Known rows, with every step that occurs
betozon runis: [-10.1   2.4  -3.3  -6.1  -7.5   1.7  -8.8   0.6   8.6  17.4  -3.1   1.7
  -5.9   3.1  51.4   5.5   2.2   2.9]
betozon vutet peven: [-17.4  33.2   0.7  -3.8 -20.1   0.5   2.7  19.9   0.9  33.0  -1.0   2.4
  -7.8   2.4  19.8   3.8   8.3  16.4]
betozon vutet peven nase: [ 33.8  35.7  -1.9  -6.1 -18.9  -6.8  16.6  19.0   5.2  39.3 -14.6   3.6
 -16.4 -10.6  17.7   4.1  -1.9  27.6]
ropuz runis betozon vutet peven nase: [ 28.1  36.7   0.5   4.2 -34.0  -3.3  52.9  28.2  16.0  16.2 -25.4 -16.0
 -25.9  -6.9  38.3  -1.2  -3.5  19.6]
ropuz runis: [  0.0  -1.1  19.0   3.8  -7.0  -0.9  16.9  11.8   5.5 -20.4  -4.3  -2.0
   0.2   0.9   9.6  -5.7  -0.6   0.5]
zudu vutet: [ 4.5 -1.6 -1.9  2.2 -7.1 15.9 21.2 -5.2 -2.6  5.3 19.1  0.7 -0.7  8.2
 13.0  4.7  2.4 -4.0]
nase zudu runis peven: [  2.2  21.6  -4.6   4.0 -25.0   7.4   5.1   5.9   2.4  13.1  12.9  -3.8
 -25.3 -18.4  45.0  -3.6  -6.4  -7.9]
betozon runis peven nase zudu vutet: [ 44.1  24.6 -11.4  -4.8 -41.1  15.3   4.8   5.0   6.9  37.4  -6.5   0.9
 -40.4 -28.7  61.4   9.2 -12.7   9.0]
ropuz vutet peven: [-13.1  32.9   1.9  12.8  -3.7  -0.7  13.3  43.5   9.4 -15.2  -2.6   7.8
  -4.2  -2.1 -10.1  -6.7   4.5   1.9]
zudu runis betozon: [ -1.7   2.7 -17.2   9.1  -4.2   6.5  44.8  -8.8  10.8   2.1  13.9 -18.5
  -9.5  13.0  55.9  -2.9   0.3 -16.3]
peven nase zudu runis betozon vutet: [ 51.3  11.4  -7.9 -10.3 -54.4  -2.0  39.2 -14.1  11.0  35.0  -2.5 -11.6
 -39.5 -19.9  83.1  11.6  -8.2  12.0]
runis betozon nase: [-11.3   4.5 -19.3  -1.3 -23.9   4.2  13.5 -16.8   5.7  -0.1  -4.5 -17.8
 -18.0   9.0  23.4   3.9   2.2 -38.3]
zudu runis: [ 3.5  0.4  0.5  2.8  5.4  2.9 24.9 -5.4  5.4  5.1 21.3 -0.5  0.4  9.6
 45.7 -3.3  0.9 -8.0]
peven nase: [ 51.5   2.6  -2.5  -2.7   0.9  -7.4  15.7   0.2   4.1   6.4 -13.2   1.7
  -8.4 -12.7  -2.5   0.0  -9.7  11.1]
vutet peven nase zudu: [ 50.0  34.2  16.1 -12.8 -17.3  -3.9  -1.8  17.4   3.3  18.9 -11.2   4.3
 -26.8 -38.8   1.2  -6.6  -9.3  15.0]
ropuz runis betozon: [ -6.4   0.9   1.9  10.6 -16.9   4.2  37.0   9.0  11.2 -24.4 -11.4 -19.2
  -9.6   4.4  21.1  -5.2  -1.8  -8.0]
betozon runis peven nase: [ 30.6  23.6 -25.5   3.7  -9.0  -1.7   3.7  11.1  12.8  29.1 -24.3  -2.8
 -23.0 -13.1  42.4   2.5 -11.6  12.2]
vutet peven: [-9.9 29.6  4.4  1.6  6.5  3.0  3.3 20.6  2.1 10.0  2.5  0.0 -2.2 -1.8
 -3.2 -8.7  4.4  1.9]
vutet peven nase zudu runis: [ 55.2  34.8  16.4 -10.3 -11.7  -0.6  23.1  12.0   8.5  24.9  10.5   4.0
 -26.2 -30.0  45.8 -10.4  -8.1   6.6]

Rows
[ 64.7   3.7  11.2 -11.7 -30.0   9.7  16.1  -8.5  -1.8  14.9   5.4   5.4
 -25.7 -29.2  16.5   5.8 -11.4   8.0] -> peven nase zudu vutet
[ 44.9  30.3  -0.6   0.8   1.3  11.4  38.6  16.0   3.2  21.7   8.1   2.5
 -11.6  -7.1   6.9  -4.2  -4.1   8.4] -> zudu vutet peven nase
[ -8.3  34.8  -1.6  -9.5 -49.3  24.6  17.8  -1.9   2.3  18.3  17.1 -13.6
 -37.5  -9.7  40.6   1.6   5.3 -40.1] -> runis betozon nase zudu vutet peven
[ 13.1   3.6  14.8  -8.9 -19.7   3.2   5.9  -8.2   2.9   8.3  21.1   2.3
 -15.8 -15.0  51.0  -1.3  -2.7  -5.6] -> nase zudu runis
[ 43.9  21.2 -22.5  12.4   4.3  -0.8  37.9   6.1   9.1  16.3   0.2  -5.1
 -17.7  -7.0  35.1  -6.0 -12.6   1.7] -> zudu runis peven nase
[ 13.5   1.3  13.5  -9.1 -33.0  17.5   1.7  -6.2  -5.4   9.0  17.9   4.0
 -16.9 -16.5  19.0   5.4  -1.5  -3.0] -> nase zudu vutet
[ 50.8  38.4  14.8   1.6 -22.4  -4.5  33.6  36.2  15.2  -0.2   5.5  11.6
 -28.5 -29.5  39.0  -8.1  -7.2   7.1] -> ropuz vutet peven nase zudu runis
[-10.9  38.7  -1.4  -5.7 -49.6   8.1  28.0   7.8   9.2  38.6  12.1 -13.3
 -33.2  -9.8  83.0   3.0   4.8   2.2] -> nase zudu runis betozon vutet peven
[ 39.1  35.4  -0.4  10.5  -2.1  -8.3  27.4  42.7  13.3  -8.9 -15.7   9.0
 -12.1 -14.3 -12.8  -6.0  -5.3  12.9] -> ropuz vutet peven nase
[ 49.5  36.7  -1.2  -3.8 -21.9   3.6  42.6   9.3  14.7  21.5   3.1 -13.6
 -36.3 -26.1  57.1  -8.9  -8.6  -1.1] -> vutet peven nase zudu runis betozon
[ 64.0   5.7  12.7 -11.3 -18.2  -3.8  19.7 -10.4   6.6  14.6   7.4   3.7
 -24.3 -27.5  47.9  -1.2 -11.9   6.0] -> peven nase zudu runis
[ 52.3  21.0  10.4   5.0 -40.2  13.1  32.4  17.6   3.7  -0.9  -6.5  -2.3
 -35.3 -31.4  19.2  -2.1 -15.9   6.1] -> ropuz runis peven nase zudu vutet
[  0.2   9.4  -5.0  -7.2 -56.3   5.3  24.3 -11.7   7.2  28.5   9.6 -13.4
 -30.6  -7.6  85.3  11.9   0.1   1.5] -> nase zudu runis betozon vutet
[ -2.9   7.4  -4.3 -12.8 -48.4   5.0  -6.5 -20.7   2.8   3.0  -5.1 -15.3
 -33.4 -15.1  29.2   5.4  -0.8 -37.1] -> runis betozon nase zudu
[ 54.2  21.6  -9.0   0.6 -34.3  13.7  15.1   6.2  -1.8  19.4  -2.3  -0.6
 -35.5 -32.6  11.7   3.7 -15.0   6.0] -> runis peven nase zudu vutet
[ 47.0  38.9  13.0 -15.2 -38.3  -3.5  22.3  10.7   7.3  48.1   6.0   6.2
 -32.5 -25.7  68.6   2.8  -4.5  22.3] -> betozon vutet peven nase zudu runis
[ 38.7  40.9  -3.7 -11.4 -55.1  -1.5  17.6  13.8   8.0  40.2 -21.8 -11.2
 -42.3 -32.1  35.6   5.9  -5.9  21.5] -> runis betozon vutet peven nase zudu
[ 41.4  31.9   1.4  -1.7   6.5  -4.6  16.9  20.3   6.6  16.0 -11.2   1.5
 -10.7 -15.2  -5.1  -8.4  -6.3  12.6] -> vutet peven nase
[ -5.2  24.2  -6.5  -3.4 -36.1   7.6  -1.0  -9.9   2.0  16.2  15.3  -3.8
 -33.9 -12.4  57.8  -0.8  -3.3 -38.3] -> betozon nase zudu runis peven
